Each row comes from the steps of one path. Every step used is in the known rows, and no mark comes twice. Write the path behind each row, first mark first.
In the rows, 128 means zero.
Known rows:
govur-zikoron-poze: [151  81 123 139 127 116 145 119 132 129 137 136 113 143 139 155 105 150
 119 107 132  94 171 132 125 110 136 135 121 134 141 132 136 161 113 129
 137  99 108 156 119 120 107 168 121 133 131 207 130 148]
ninaba-vubu-mobed-zikoron: [120 134 123 155 115 127 113 137 143 128 136 132 107 126 103 130 155 110
 147 115 125 123  99 157 115 145 124 107 127 110 165 110 108 125 127 128
 122 169 146 112 130 140 143 112 140 110 125  59 133 106]
ninaba-vubu-mobed: [108 136 118 137 105 114 103 118 132 142 168 106 121 125  92 141 159 117
 146 101 125 129 112 129 123 134 132 124 141 119 156 115 119 165 167 115
 103 177 136  93 108 144 140 104 149 135 111  69 118 113]
govur-zikoron-mobed-vubu-ninaba: [102 118 113 136 118 122 105 107 129 116 132  86 146 136 106 126 130 113
 152 138 126 163 128 134 137 129 132 114 143 121 107 155 108 158 177 121
 104 143 122 114 151 134 145 127 139 120 116 130 132 132]
rosir-mobed-zikoron-govur: [118 143 134 133 131 149 133 126 126 131 105 158 128 114 139 108 146 137
 124 149 128 139  82 118 122 127 124 116 110 126 142 114 124  96 108 134
 132 163 136 130 139 131 139 130 117 117 133 147 131 135]
lizi-ninaba-vubu-mobed-zikoron-poze-rosir: [140 122 132 136 137 131 139 150 135 118 127 138 117 131 134 131 127 119
 123 116 127  99 142 159 118 135 118 133 127 129 134 127 142 124 104 124
 144 109 134 138 124 132 120 130 137 135 132 120 123 111]
ninaba-vubu-mobed-rosir-govur: [136 153 125 114 125 137 140 121 130 137 129 138 105 105 131 112 128 127
 128 128 131 118  97 123 130 129 132 125 119 127 171 103 132 117 135 135
 130 200 140 140 127 124 132 109 122 103 132 122 139 126]
vubu-mobed-rosir-poze-zikoron: [165 117 137 126 139 130 138 149 137 111 148 131 128 140 148 147 105 133
  96 119 132 132 141 125 123 137 126 126 122 136 113 123 146 128  90 131
 138 120 125 133 104 121 106 125 111 122 140 132 138 124]
ninaba-vubu-mobed-rosir-poze-zikoron-govur: [147 131 135 130 136 146 144 135 128 118 126 153 124 121 145 120 129 136
  96 129 124 140 110 108 126 132 122 129 116 139 109 116 150 115 104 121
 133 155 136 122 109 129 119 119 116 124 138 148 128 131]
poze-rosir: [125 136 135 118 126 145 133 146 138 145 154 125 147 123 133 140 120 118
 114 131 136 129 140 145 125 123 121 128 127 138  96 133 141 136 114 128
 138  88 141 130 128 128 126 134 123 131 129 135 122 119]
govur-zikoron-poze-rosir: [143 105 134 121 135 136 156 139 132 123 145 142 126 131 151 148 105 136
 102 122 139  95 172 146 121 118 126 137 118 148 108 138 151 139 103 127
 147  78 122 152 122 120 110 154 119 133 135 199 124 131]
govur-zikoron-poze-rosir-mobed-vubu-ninaba: [111 110 117 116 127 123 118 112 125 105 136 100 149 136 120 124 123 123
 148 136 130 142 134 140 131 127 133 127 140 127 120 156 122 153 168 125
 112 127 116 130 154 135 137 133 137 124 119 149 125 134]
poze-rosir-mobed-lizi-ninaba-vubu: [ 95 131 127 130 122 117 113 138 130 150 111 129 145 124 100 108 147 114
 164 122 112 131 113 127 143 140 120 129 146 110 115 148 111 115 150 116
 118 103 144  96 132 141 132 110 158 145 115   4 102 106]
rosir-mobed-lizi: [116 152 134 124 127 110 103 123 116 127 129 134 147 125 115 126 145 129
 133 147 132 141 132 103 136 133 127 136 139 122 124 131 110 110 149 131
 123  82 123 113 133 125 151 109 134 150 125  63 117 123]
lizi-ninaba-vubu-mobed-rosir-poze: [151 132 122 115 132 101 121 126 129 125 141 126 106 133 129 138 122 129
 141 100 128 139 122 139 121 143 134 131 139 118 136 111 125 143 136 126
 128 126 115 131 117 125 110 127 134 123 130 114 140 125]
lizi-ninaba-vubu-mobed-rosir-poze-zikoron-govur: [139 131 131 138 137 141 136 137 126 122 114 146 127 124 145 116 127 139
 103 128 120 142 104 110 128 135 121 128 117 134 110 121 145 110 104 120
 135 156 137 119 112 128 118 119 120 129 135 134 125 127]
mobed-zikoron-poze: [165 104 126 150 132 119 135 135 140 123 124 143 106 142 129 141 119 130
 129 111 125 107 142 151 125 124 126 131 125 118 165 113 130 144  93 134
 142 102 120 156 124 129 119 154 128 127 136 147 138 133]
govur-zikoron-mobed-vubu: [111 122 125 142 116 134 138 113 117 116  95 109 117 136 120 118 135 138
 128 132 121 151 153 128 133 125 135 119 143 136  91 141 114 128 159 116
 111 134 127 107 137 139 132 122 128 116 115 160 133 133]
rosir-poze-zikoron: [159 104 135 127 136 134 140 151 137 125 150 124 145 147 142 151 102 125
 106 119 125 134 150 121 129 125 127 134 124 139  95 134 148 143  82 130
 133  90 123 127 110 122 104 140 114 130 139 138 131 134]
rosir-mobed: [105 133 136  96 121 122 119 115 121 143 141 119 155 127 125 131 141 139
 150 135 134 135 110 106 128 118 136 124 129 126 150 133 119 128 141 136
 111 142 114 122 122 134 130 133 124 138 116 127 121 139]
rosir-poze: [154 117 122 113 129 110 128 125 129 139 160 116 130 143 130 154 114 121
 140 105 128 144 144 132 125 122 137 143 136 128 110 120 134 166 120 129
 125  76 108 133 124 121 110 151 127 130 133 162 138 145]
vubu-mobed: [116 145 116 145 109 113  91 116 128 140 173  94 127 130 105 152 147 128
 129 109 133 136 116 130 117 128 135 126 134 125 158 111 119 168 157 125
 113 167 128 108 114 132 141 114 136 137 116 113 126 120]
lizi-mobed: [ 98 124 121 149 123 122  88 122 144 170 123  92 115 150  87 134 129 116
 118 120 119 135 114 130 116 118 134 129 134 109 110 109 113 137 129 128
 123 156 139 105 108 132 122 123 131 138 118  90 128 132]
zikoron-poze-rosir: [151 120 135 119 136 134 145 143 133 127 149 133 133 131 141 143 111 125
 107 120 134 109 162 146 124 119 122 142 127 139 115 129 153 145 103 127
 144  76 125 147 118 126 116 145 125 140 134 167 124 128]
ninaba-vubu-mobed-rosir: [129 149 129 128 117 120 114 127 141 131 147 135 105 114 111 126 141 135
 125 113 134 135 101 139 124 144 126 106 134 112 162 106 117 130 153 127
 126 181 141 126 111 138 133 105 132 112 121  67 132 105]
zikoron-poze-rosir-mobed: [124 128 144  83 135 128 142 125 118 119 139 133 149 126 146 131 130 139
 131 137 138 111 137 115 122 119 131 136 125 138 140 135 141 120 126 135
 125 118 109 138 117 132 120 138 121 145 125 165 120 137]

Write each row's path:
[156 106 134 130 135 117 139 129 131 115 120 144 113 140 136 134 124 137
 138 119 127 103 136 137 122 123 129 133 123 119 176 117 129 130  99 137
 135 116 111 156 121 131 120 151 125 130 133 153 135 138]
rosir-mobed-zikoron-poze
[117 156 122 153 116 104  92 125 124 127 145 126 123 123  92 133 158 113
 130 121 125 137 133 120 133 144 123 136 147 116 129 118 110 135 167 117
 117 103 139  93 124 132 158  88 150 148 122  26 113 105]
ninaba-vubu-mobed-lizi
[124 149 124 157 125 144 120 126 129 131 122 146 114 117 129 118 149 131
 116 137 127 140  87 131 117 132 123 117 112 125 145 104 124 115 115 128
 133 175 143 123 133 129 144 120 123 118 132 139 134 125]
vubu-mobed-zikoron-govur
[109 124 128 131 126 113 119 137 128 144 109 134 138 128 105 111 144 118
 159 116 111 121 125 129 143 138 121 134 146 110 124 146 117 118 145 117
 120  98 137 105 127 141 128 117 158 150 116  21 103 111]
zikoron-poze-rosir-mobed-lizi-ninaba-vubu
[145 136 129 114 137 145 162 134 126 121 125 144 108 114 145 117 123 112
 127 129 128  92 129 132 125 124 126 144 115 140 153 114 152 116 107 133
 139 153 135 147 131 123 126 126 124 117 141 163 133 131]
ninaba-vubu-mobed-zikoron-poze-rosir-govur
[102 125 114 121 119 121  97 109 128 120 141  85 160 135 101 120 132 116
 160 136 125 166 110 135 137 129 133 123 149 116 126 149 111 161 177 127
 102 142 123 115 154 140 146 123 142 125 114 105 125 131]
rosir-mobed-vubu-ninaba
[ 97 126 126 134 125 124 130 135 126 145  96 134 131 120 112 107 142 113
 159 128 113 119 125 122 143 137 122 125 135 119 106 150 114 104 147 116
 121 120 144 101 133 132 129 114 152 135 121  42 110 114]
poze-rosir-govur-zikoron-mobed-lizi-ninaba-vubu
[118 148 137 131 133 125 130 124 113 113 105 142 125 118 135 126 135 122
 113 158 136 126 158 102 135 133 123 128 125 139  95 140 118  91 143 126
 131  91 127 119 132 112 146 113 125 141 136 118 128 124]
poze-rosir-govur-zikoron-mobed-lizi
[143 149 127 115 129 143 143 125 133 145 122 142 114 108 140 113 112 132
 121 136 132 124 103 124 135 122 131 125 115 129 156 109 134 113 115 142
 140 168 139 155 136 117 127 126 112 102 137 142 143 134]
mobed-rosir-govur
[118 132 137 126 127 133 124 134 135 130 118 141 131 128 126 124 143 126
 150 139 132 126  97 139 119 134 128 106 119 115 161 122 108 101 106 143
 129 146 130 133 140 133 136 132 123 111 129  97 136 123]
rosir-mobed-zikoron
[110 138 124 146 135 105  95 134 115 138  96 116 149 136 124 118 130 138
 142 132 119 131 128 123 137 135 123 140 139 116 126 146 112 108 134 129
 136  78 125 121 139 121 131 123 145 162 122  58 110 116]
zikoron-poze-rosir-mobed-lizi-ninaba
[119 117 144  84 135 129 149 123 116 117 135 139 144 127 151 133 126 145
 128 139 142 102 145 114 120 117 134 133 119 143 136 141 140 114 124 135
 128 119 107 141 119 128 118 145 118 140 127 186 120 140]
govur-zikoron-poze-rosir-mobed
[133 126 134 145 130 157 136 139 132 138 125 143 145 122 141 123 125 138
  93 141 123 144 109 106 133 119 120 125 112 140 104 126 145 121  94 125
 135 142 143 122 118 129 126 129 111 131 134 152 122 134]
poze-zikoron-govur
[148 123 133 134 138 149 144 137 127 129 127 145 139 128 150 128 118 135
  95 134 123 145 120 107 129 122 124 134 114 143  94 122 152 125  90 124
 135 123 131 126 117 123 117 135 111 131 140 177 128 142]
rosir-poze-zikoron-govur
[113 136 132 113 124 140 138 126 115 116 110 113 137 132 124 109 136 136
 129 134 123 149 134 134 130 128 132 134 148 137 105 137 126 120 153 123
 116 115 130 112 144 148 134 112 130 123 114 134 121 126]
poze-rosir-mobed-vubu
[144 132 129 119 143 148 156 135 129 133 110 139 107 123 144 117 111 115
 113 136 127  95 130 133 121 117 128 145 111 139 139 111 151 105  90 137
 147 145 135 153 131 117 121 132 116 119 144 173 137 138]
lizi-mobed-zikoron-poze-rosir-govur
[153  93 123 128 131 120 159 115 127 115 128 149  91 129 143 137 111 149
 119 107 132  80 155 127 125 118 137 137 116 137 167 121 141 141 123 128
 136 147 114 159 116 121 111 150 122 120 133 202 134 143]
ninaba-vubu-mobed-rosir-govur-zikoron-poze
[152 134 130 114 140 150 163 137 128 127 122 145 116 116 154 119 111 117
 118 136 130  97 133 134 127 118 127 143 111 143 146 117 154 114  91 139
 147 130 132 159 138 117 122 138 115 116 145 183 137 137]
mobed-zikoron-poze-rosir-govur
[105 127 123 146 135 106 101 133 114 134  95 121 144 136 130 122 126 144
 139 134 124 120 135 123 133 134 125 136 134 122 120 151 111 104 134 128
 137  79 123 124 143 116 127 129 142 157 123  80 111 119]
govur-zikoron-poze-rosir-mobed-lizi-ninaba
[109 125 139 112 126 139 153 113 116 125 112 128 125 119 150 131 128 132
 125 150 139 115 146 100 127 116 133 113 110 148 112 144 127 104 132 128
 121 159 118 127 120 115 126 141 113 124 130 202 139 144]
poze-rosir-govur-zikoron-mobed
[155  87 121 131 131 124 157 116 127 128 130 140 106 136 148 144 101 148
 121 113 130  87 166 125 128 106 139 142 115 140 152 128 143 150 108 132
 139 118 109 163 125 114 108 167 117 126 135 228 134 155]
rosir-govur-zikoron-poze
[103 128 118 115 124 127 105 115 129 116 142  90 160 132 109 119 131 113
 153 139 127 161 116 140 134 131 130 124 147 120 115 152 118 152 173 127
 107 132 125 118 155 140 146 121 140 125 116 111 124 127]
poze-rosir-mobed-vubu-ninaba
[120 144 125 153 123 144 124 127 132 131 120 153 111 113 122 113 156 125
 124 132 123 137  86 130 120 135 122 115 115 122 145 105 123 114 120 124
 128 180 147 116 131 136 144 117 130 117 131 120 129 122]
ninaba-vubu-mobed-zikoron-govur
[167 127 129 106 135 112 134 129 135 127 148 136 112 134 139 144 107 132
 127 110 135 144 133 140 124 133 133 132 132 123 120 111 132 143 118 134
 137  93 112 149 122 118 107 143 119 114 138 150 146 136]
mobed-rosir-poze
[102 148 111 174 120 100  65 131 121 150 116  97 141 136 103 129 139 131
 143 120 118 147 116 131 134 141 125 134 143 110 130 134 100 131 151 124
 129 103 136 103 139 120 142 108 152 158 116  27 113 107]
vubu-mobed-lizi-ninaba
[128 134 142 119 126 130 134 121 135 124 114 145 109 117 142 127 123 147
 114 141 143 133 126 123 127 133 127  93 118 125 131 127 113 102 136 133
 134 160 126 143 114 123 123 133 112 108 128 143 145 123]
govur-zikoron-mobed-rosir
[116 157 141 113 133 120 115 131 116 118 127 140 149 120 125 125 142 125
 123 152 136 135 140 110 132 136 122 137 136 129 108 136 120  99 143 131
 130  68 126 116 134 124 149 106 131 152 129  75 114 118]
poze-rosir-mobed-lizi
[135 126 132 137 127 135 141 128 117 106  97 106 125 144 126 118 130 127
 119 131 115 162 155 122 135 131 130 130 148 137  83 137 128 125 140 116
 113 119 125 103 124 142 126 114 126 123 122 139 135 131]
rosir-poze-zikoron-mobed-vubu
[123 120 119 128 127 122 109 116 128 106 132  84 151 142 112 127 125 106
 147 136 122 171 131 131 138 134 129 123 146 122  98 152 120 157 163 122
 105 133 120 112 141 135 139 123 138 125 123 120 135 132]
rosir-poze-zikoron-mobed-vubu-ninaba
[154 120 138 127 139 139 147 151 138 118 134 146 121 131 145 138 115 122
 111 125 134 103 153 158 119 128 119 134 121 135 122 125 148 126  89 131
 151  81 131 152 126 127 119 144 123 129 138 155 130 120]
mobed-zikoron-poze-rosir
[138 154 134 107 132 142 147 119 125 135 109 140 112 107 145 108 121 131
 123 146 134 127 106 110 136 124 129 120 114 130 153 112 130 101 123 140
 133 184 132 149 127 117 129 124 111 106 137 152 147 137]
zikoron-mobed-rosir-govur
[112 121 107 141 116 123  94 116 137 129 148  82 153 137  95 127 127 108
 151 126 122 169 116 148 139 130 130 123 150 113 115 146 112 176 169 123
 109 128 132 116 157 139 146 124 144 120 116  98 127 127]
mobed-vubu-ninaba
[115 104 119 126 121 143 151 118 128 146 130 136 122 122 143 139 109 142
 126 131 136 101 141 123 126 110 142 122 106 145 127 138 127 130 119 134
 133 147 127 145 144 109 118 153 111 105 132 205 134 148]
rosir-govur-zikoron
